What can hang from each mark
larib: sozen zoze
zoze: bemo fupur larib lavat tunad
petez: lavat tunad zoze
fupur: sozen zoze
veba: lavat sozen
bemo: lavat zoze
lavat: bemo petez veba zoze
tunad: petez zoze
sozen: fupur larib veba

Every row comes from one small tree of marks. Brackets hold a mark, then the marks that hang from it, in alphabetical order. Every link used is in the known rows. Which tree was each row made from?
In the rows, 100 means zero.
Known rows
(lavat petez (veba (sozen larib)) zoze): 81	118	104	117	81	92	113	112	91	107	92	107	85	129	91	98	108	66	115	87	169	97	102	103	125	78	75	91	102	100	98	95	103	100	122	75	98	104	121	80	75	103	140	88	84	82	113	127	113	99	131	98	84
(larib (sozen (veba lavat)) (zoze fupur tunad)): 111	85	134	96	99	90	110	101	105	92	100	118	94	93	87	104	79	100	113	81	69	109	81	96	101	51	76	93	76	101	97	96	91	113	125	82	107	76	96	103	83	111	151	107	111	93	87	88	84	106	97	104	107
(petez tunad (zoze lavat)): 114	93	100	97	122	111	103	91	93	116	97	86	116	91	69	79	105	117	82	111	77	106	112	105	91	99	111	117	77	97	99	105	98	87	101	99	103	86	68	116	144	122	77	100	114	96	72	102	114	107	101	94	114
(sozen veba): 113	93	50	112	110	103	106	93	112	96	106	100	95	102	78	99	89	92	104	89	94	113	116	105	97	82	92	107	107	100	109	105	100	105	156	106	106	95	90	93	122	113	114	88	97	81	104	109	80	94	80	98	101
(zoze fupur larib lavat tunad): 118	85	133	98	117	105	96	88	121	102	111	100	110	78	113	105	110	122	88	109	49	108	79	92	97	154	110	123	64	90	92	105	88	113	128	130	107	104	106	118	93	93	94	121	108	111	109	102	73	104	101	101	108
(sozen fupur (veba (lavat petez (zoze bemo larib tunad)))): 91	119	113	101	98	93	109	111	88	88	87	99	81	103	120	122	105	111	110	105	87	98	111	95	119	118	121	108	62	95	105	97	109	108	90	108	111	118	146	103	42	105	102	92	93	86	153	119	104	87	111	89	96
(tunad petez (zoze (fupur sozen) larib (lavat bemo veba))): 86	100	113	88	102	95	87	83	117	104	114	72	112	78	124	102	101	95	95	110	160	98	73	80	90	121	97	98	111	95	90	98	111	107	78	85	102	132	103	88	122	66	52	121	111	122	102	79	96	90	75	106	95
(zoze (bemo lavat) fupur): 128	94	71	82	93	112	100	91	104	98	100	92	101	101	116	99	95	96	83	96	41	101	102	97	89	119	98	108	103	101	92	112	91	114	101	124	91	85	122	94	73	74	81	85	107	121	84	97	85	136	96	98	107
(veba (lavat (bemo (zoze larib)) petez)): 65	107	53	95	87	87	102	108	107	98	120	104	108	112	106	94	83	104	126	113	105	102	96	100	116	99	123	71	109	94	98	96	111	102	73	97	96	103	92	90	70	78	107	74	107	89	105	82	108	76	52	105	106
(petez (lavat (bemo (zoze fupur larib)) veba) tunad): 75	90	98	86	88	95	99	118	111	105	109	78	113	106	64	97	88	114	95	121	100	88	93	101	101	110	102	84	96	100	83	96	99	90	70	107	94	93	101	90	100	77	70	99	112	121	65	60	91	63	77	114	110
(veba (lavat bemo petez) sozen): 82	114	77	111	81	84	100	113	97	102	114	125	96	125	106	103	100	97	121	100	134	104	100	98	110	83	98	74	111	91	92	93	112	101	99	79	88	88	99	78	88	85	126	84	91	97	87	88	140	107	85	102	100
(sozen fupur): 113	97	83	113	116	107	96	96	97	90	98	115	97	111	91	94	85	97	94	95	87	110	129	106	100	95	95	102	122	103	113	103	89	90	111	110	96	102	93	101	120	105	104	94	90	85	80	103	82	119	103	100	115
(tunad (zoze bemo (lavat petez veba))): 93	105	97	103	88	102	96	89	95	122	110	81	113	90	124	94	116	70	91	95	153	82	93	86	99	107	90	112	92	92	92	96	101	106	75	95	99	104	108	98	119	90	85	114	104	99	108	105	118	133	104	104	77
(sozen (fupur (zoze (bemo (lavat (petez tunad))))) veba): 99	116	56	96	83	110	106	109	78	100	99	89	84	102	106	109	114	103	98	100	75	94	116	108	96	96	128	109	124	105	109	106	110	84	75	110	96	97	109	97	99	121	62	73	86	104	101	102	112	60	115	89	85
(veba (lavat zoze) (sozen fupur)): 108	109	149	109	114	93	98	111	78	101	81	136	84	125	92	102	91	110	114	99	125	118	127	105	115	65	90	90	102	108	107	97	97	91	117	73	93	98	116	93	54	98	135	101	93	84	82	102	109	131	133	91	121
(bemo (lavat (petez tunad) zoze)): 89	107	71	102	81	106	109	106	80	97	97	82	106	125	96	75	91	102	103	92	57	115	109	98	104	105	107	80	105	98	110	105	97	96	67	91	92	63	104	98	92	112	87	65	112	96	92	100	117	99	101	98	103
(sozen (fupur (zoze bemo tunad)) (veba (lavat petez))): 99	118	77	99	90	96	106	111	92	98	98	112	78	94	129	117	108	102	107	98	82	92	110	104	104	91	113	116	95	98	103	97	118	93	89	111	107	110	119	94	78	119	112	83	83	86	141	107	112	72	106	90	89
(veba (lavat petez (zoze bemo larib tunad)) (sozen fupur)): 89	118	161	104	96	90	94	114	79	99	81	124	88	112	131	120	119	113	111	111	100	98	102	95	118	128	113	98	67	96	101	96	103	104	79	98	101	109	142	113	31	91	114	115	91	101	133	116	121	122	134	90	95
(larib (sozen fupur) zoze): 105	86	121	113	112	101	94	95	89	90	93	122	103	107	78	90	83	88	112	80	108	106	115	108	98	56	85	82	130	115	120	96	76	93	106	90	94	88	71	113	132	114	137	116	103	86	62	97	87	130	107	107	110
(veba (lavat petez) (sozen fupur (larib (zoze bemo tunad)))): 109	108	147	105	96	85	97	114	83	98	84	127	84	102	115	113	112	102	105	87	126	96	103	99	115	83	94	100	73	99	112	95	102	100	72	89	99	97	121	99	70	107	127	98	81	95	113	107	112	113	145	92	94
(tunad (zoze larib)): 110	94	105	102	119	112	92	88	110	100	104	103	115	96	98	92	88	87	97	91	105	115	102	98	99	116	93	99	105	97	124	105	99	108	117	96	106	110	89	118	108	101	99	117	114	88	109	97	82	119	83	105	98
(lavat (petez tunad) (veba (sozen fupur))): 71	111	122	127	84	92	92	115	78	105	103	112	96	127	81	100	113	84	101	107	132	92	110	100	110	90	88	92	109	93	93	94	93	77	77	85	92	97	101	98	123	102	93	109	77	99	60	99	122	93	135	101	89
(larib (sozen veba) (zoze fupur (lavat bemo (petez tunad)))): 88	94	102	100	81	89	113	111	86	100	115	84	104	101	71	109	108	99	111	100	118	87	82	99	93	75	109	81	105	97	76	93	91	99	63	79	95	71	68	96	130	119	96	100	107	114	53	84	124	72	106	106	92
(tunad zoze): 118	93	92	104	112	112	97	87	102	102	101	104	111	103	96	82	81	84	90	85	105	115	109	99	94	96	79	98	119	99	118	104	97	104	104	86	100	93	83	104	113	108	107	105	108	84	98	92	90	132	90	104	102
(sozen (larib (zoze fupur lavat tunad))): 136	79	130	92	115	101	106	93	114	100	99	97	102	81	97	95	99	117	88	87	74	108	87	96	97	106	91	118	69	99	101	102	86	112	105	110	106	91	96	99	104	117	114	101	107	99	104	100	64	107	122	100	111
(tunad (zoze bemo larib (lavat petez))): 102	104	110	98	109	106	91	87	100	114	112	85	119	81	131	104	119	90	95	100	126	93	90	91	98	140	118	112	86	91	104	104	101	113	83	105	103	106	99	121	99	92	74	119	112	101	122	109	119	123	98	98	80
(tunad petez): 114	99	77	110	121	95	97	82	113	93	109	87	107	105	109	81	82	81	102	90	73	117	111	105	88	100	85	101	112	95	113	109	101	97	111	109	101	93	91	99	122	95	95	80	97	93	90	106	98	109	74	102	109
(larib (zoze (fupur sozen) (lavat bemo))): 106	76	82	89	88	105	89	89	112	102	97	94	113	83	104	97	102	132	106	101	113	107	98	91	85	92	106	83	115	107	92	98	91	102	88	93	94	75	67	92	138	93	99	110	118	116	80	78	82	122	74	108	106
(tunad (zoze fupur larib lavat)): 124	90	142	90	125	112	94	85	108	105	110	97	116	85	107	104	100	100	88	101	98	107	86	92	95	130	101	115	90	94	97	106	93	112	103	102	104	111	93	117	86	89	82	125	116	104	94	93	83	124	106	99	104
(lavat bemo veba): 80	100	42	111	82	100	104	98	108	102	111	96	101	116	87	92	91	86	100	98	133	99	113	95	105	94	84	88	122	100	103	94	98	101	116	106	91	113	106	67	141	87	111	89	101	94	85	88	86	99	68	112	105

Write each row's tree
60	117	111	97	72	100	103	118	87	100	100	90	102	121	80	113	121	89	94	129	123	72	83	99	108	122	105	82	92	86	70	94	113	95	57	91	94	115	99	107	101	93	76	109	95	121	66	91	134	78	100	102	86 -> (lavat bemo (petez tunad (zoze fupur larib)) (veba sozen))
85	105	149	105	106	97	98	115	89	98	82	101	96	108	86	115	101	90	108	92	140	86	114	107	110	83	93	97	90	120	107	93	89	98	123	103	95	113	128	104	89	84	112	127	107	102	99	108	113	123	122	105	101 -> (petez (lavat veba (zoze bemo (larib (sozen fupur)))))
85	103	109	110	111	108	87	92	108	108	113	106	99	84	102	106	115	105	108	105	138	99	109	102	109	106	115	119	110	110	112	95	97	86	144	116	102	143	100	106	130	97	97	121	98	87	101	102	78	75	108	99	102 -> (sozen (fupur (zoze larib (lavat veba))))
95	93	98	109	121	96	101	103	94	90	103	118	90	104	65	107	86	94	118	105	115	100	99	115	110	68	108	99	134	115	105	98	88	97	137	98	106	121	86	111	82	104	113	109	94	84	92	107	78	71	103	98	107 -> (bemo (zoze (larib (sozen fupur veba))))
114	101	86	102	108	88	114	113	96	81	96	113	72	101	70	109	81	122	103	85	132	110	118	99	117	59	99	99	90	106	126	90	107	103	105	89	104	125	117	65	99	123	122	72	86	78	117	84	68	59	106	96	120 -> (sozen fupur (larib (zoze tunad)) (veba (lavat bemo)))
100	100	106	113	96	86	104	105	107	120	114	115	88	99	79	103	124	105	93	102	175	94	83	91	114	107	90	117	91	102	100	88	98	108	151	100	97	130	127	59	111	95	117	105	87	109	114	102	94	78	131	103	97 -> (zoze (lavat bemo (veba (sozen larib))) tunad)
118	94	124	91	114	115	96	89	109	93	101	100	112	99	107	101	85	86	87	96	80	108	93	96	96	127	88	99	102	92	103	108	97	111	93	100	104	107	95	117	81	91	92	119	112	99	93	91	78	123	92	104	103 -> (tunad (zoze fupur larib))
80	111	53	99	78	106	105	95	97	107	93	78	104	106	108	94	110	68	90	102	105	73	110	102	101	98	94	101	90	94	86	99	109	102	83	111	100	105	102	107	120	99	102	92	98	91	102	119	127	122	78	102	84 -> (lavat (petez (zoze bemo)) veba)
126	88	88	74	99	116	93	100	113	99	69	87	109	82	105	106	98	117	82	102	66	89	110	109	72	87	97	102	83	105	79	107	111	98	95	107	100	65	85	119	104	93	83	106	112	120	103	101	121	149	78	99	99 -> (petez lavat (zoze bemo (fupur sozen)))
79	92	97	103	104	96	95	97	102	114	120	83	123	93	87	85	110	116	110	120	80	104	89	100	104	125	132	99	91	93	93	104	93	90	81	103	102	85	69	122	105	100	73	99	112	99	90	99	104	70	93	99	98 -> (bemo (zoze larib (lavat (petez tunad))))
91	106	65	91	79	112	94	96	109	101	108	96	104	87	150	100	119	103	103	95	47	97	79	97	98	150	128	104	101	100	118	105	108	111	104	136	102	104	118	115	83	101	92	91	107	111	153	109	100	86	83	99	81 -> (fupur (zoze (bemo (lavat petez)) larib tunad))
118	85	134	89	96	89	87	96	119	98	89	64	108	82	126	93	91	92	89	85	69	89	89	95	79	98	66	103	62	96	93	99	98	109	71	120	101	80	124	106	111	89	96	105	109	123	99	86	99	133	84	112	95 -> (larib (zoze bemo fupur (tunad (petez (lavat veba)))))
82	92	121	98	114	92	98	123	87	95	104	108	108	112	48	98	86	121	105	114	111	95	103	117	99	84	119	79	126	116	106	93	91	81	78	94	90	96	76	103	104	100	84	106	106	112	62	68	116	66	101	109	116 -> (petez (lavat (bemo (zoze (larib (sozen fupur))))) tunad)
110	87	80	86	87	111	97	88	113	104	86	98	108	91	120	106	102	102	88	105	62	104	109	94	83	114	94	103	105	101	87	111	98	101	100	108	99	73	94	99	104	79	89	109	105	117	98	106	85	140	82	101	95 -> (zoze bemo (fupur sozen))
104	98	63	80	75	118	97	96	104	85	90	94	102	93	130	87	96	112	85	101	29	96	74	95	88	110	109	89	98	93	87	103	109	113	76	110	101	74	94	120	77	105	91	80	105	112	124	102	113	110	78	96	101 -> (bemo (lavat (petez (zoze (fupur sozen) tunad))))
82	121	151	113	104	92	94	115	80	92	89	129	89	124	111	112	102	105	127	105	129	109	110	103	124	89	110	81	92	97	102	96	104	94	99	80	97	105	118	112	46	92	123	102	90	84	101	110	124	112	126	91	104 -> (veba (lavat petez (zoze larib)) (sozen fupur))
98	105	107	101	96	92	103	88	100	107	87	71	100	104	128	83	98	81	92	98	79	99	104	92	97	123	74	110	82	99	105	101	98	106	84	115	104	108	141	87	93	92	100	93	103	104	128	119	95	121	95	104	97 -> (lavat veba (zoze bemo (tunad petez)))
106	109	102	88	129	92	113	95	103	90	111	78	93	89	88	116	100	90	101	113	112	85	75	110	90	94	117	111	100	100	76	100	112	112	115	101	106	134	93	106	101	96	80	98	99	115	84	107	126	67	84	93	110 -> (tunad (petez (zoze fupur (larib (sozen veba)) (lavat bemo))))
129	92	76	86	106	102	113	91	116	109	95	89	90	73	94	126	115	110	90	102	113	100	101	96	93	95	107	135	85	106	85	110	107	107	142	101	108	96	105	78	95	93	77	97	94	110	125	122	78	92	115	87	91 -> (zoze bemo (fupur (sozen larib veba)) lavat)
98	100	92	92	97	85	107	92	121	102	112	78	95	84	116	97	103	106	85	102	122	98	75	84	94	114	91	117	94	96	88	96	110	104	95	100	102	125	119	58	120	81	76	85	91	122	121	96	86	61	96	102	104 -> (zoze (fupur (sozen larib)) (lavat bemo veba) (tunad petez))
78	105	64	83	76	112	99	103	111	82	91	90	106	95	123	106	107	117	93	118	58	86	78	96	92	144	123	83	98	90	83	97	114	110	64	114	104	105	87	116	95	102	87	98	104	115	132	99	111	90	57	103	95 -> (lavat bemo (petez (zoze (fupur sozen) larib tunad)))
134	110	145	106	134	89	91	114	103	93	91	118	80	98	107	99	102	105	100	82	113	107	98	122	90	79	87	117	110	109	122	99	117	81	127	102	100	115	109	100	92	123	113	88	71	103	126	105	121	72	140	92	103 -> (veba (sozen (fupur (zoze (tunad (petez lavat)))) larib))
110	104	132	116	116	92	90	105	90	100	97	144	89	116	89	104	93	106	111	98	119	115	118	104	109	68	90	97	103	101	105	98	97	90	127	82	93	100	102	96	86	90	124	106	85	88	73	95	106	121	121	93	116 -> (veba lavat (sozen fupur))
51	118	146	109	83	95	110	114	68	103	89	92	102	122	92	109	115	74	103	108	118	81	109	97	117	114	104	90	94	104	98	96	89	86	58	90	96	108	120	109	97	94	88	121	100	104	82	116	120	96	133	101	86 -> (lavat (petez tunad) veba (zoze bemo (larib (sozen fupur))))
109	74	87	85	90	104	93	93	116	100	92	107	109	90	108	83	88	120	93	114	37	110	85	97	88	110	91	96	115	103	89	104	92	101	87	106	104	72	81	101	80	95	107	105	109	108	114	92	68	109	82	105	105 -> (bemo (zoze (fupur sozen) tunad))
81	105	78	97	82	106	106	102	108	85	88	86	95	101	113	119	101	102	120	100	88	106	97	98	102	106	112	85	100	96	86	106	108	110	109	92	110	86	97	110	69	101	102	96	103	94	133	121	93	91	78	96	85 -> (lavat petez (zoze (fupur (sozen veba)) larib))
133	94	109	82	103	114	101	90	98	107	92	94	109	100	114	101	93	79	74	98	77	97	105	96	86	120	78	110	104	96	93	109	96	109	68	100	98	91	106	105	81	89	84	111	107	108	89	95	92	153	104	101	96 -> (tunad (zoze bemo fupur))
107	100	90	119	117	97	108	102	90	88	104	123	84	111	67	109	88	83	107	88	113	103	115	112	100	57	92	104	129	111	107	99	90	97	148	93	101	107	90	98	114	114	124	105	84	83	80	111	94	92	114	97	108 -> (larib (sozen fupur veba))
121	115	91	98	127	93	107	99	99	98	113	97	83	90	116	94	104	115	88	101	112	103	103	108	96	114	114	126	124	107	119	97	114	88	92	116	99	148	108	72	114	119	84	72	78	101	126	100	97	43	121	94	115 -> (sozen (fupur (zoze (lavat bemo) (tunad petez))) larib)
106	85	93	89	107	106	95	93	114	97	105	100	112	101	93	96	86	102	103	115	51	105	93	106	102	115	104	97	109	99	90	108	89	105	100	116	103	97	87	114	67	84	98	102	109	99	87	94	66	102	81	103	109 -> (bemo (zoze fupur larib))
106	93	70	96	96	110	105	95	120	105	93	116	97	83	105	88	104	112	99	85	83	120	98	103	95	97	96	109	118	111	130	104	112	92	145	96	109	96	80	89	123	124	124	94	100	87	154	112	76	73	94	100	93 -> (fupur (sozen larib) (zoze tunad))
106	81	87	112	104	97	105	94	103	96	99	108	100	99	68	97	86	83	123	75	119	108	103	108	97	41	81	85	117	111	114	98	86	107	149	84	104	78	70	107	136	124	148	110	108	82	83	104	87	109	87	106	96 -> (larib (sozen veba) zoze)
67	116	119	121	78	99	91	117	79	111	103	117	94	118	92	101	120	83	109	107	133	90	109	106	107	83	93	92	129	100	98	94	103	67	81	83	93	102	89	103	127	114	104	108	78	97	70	99	127	75	134	99	82 -> (lavat (petez tunad) (veba (sozen (fupur zoze))))
92	98	88	113	99	99	102	97	96	112	117	85	118	99	92	84	110	105	98	104	82	106	104	98	96	113	111	105	88	88	95	104	94	89	87	98	98	70	74	108	137	110	80	93	105	98	79	101	119	90	102	101	97 -> (zoze (lavat (petez tunad)))
113	94	71	94	111	109	102	93	103	105	102	96	104	89	94	86	107	125	81	114	93	95	97	100	92	120	112	111	90	99	95	94	102	107	104	120	101	112	91	97	124	119	99	95	109	101	110	95	108	103	85	102	117 -> (petez (zoze (lavat bemo) tunad))
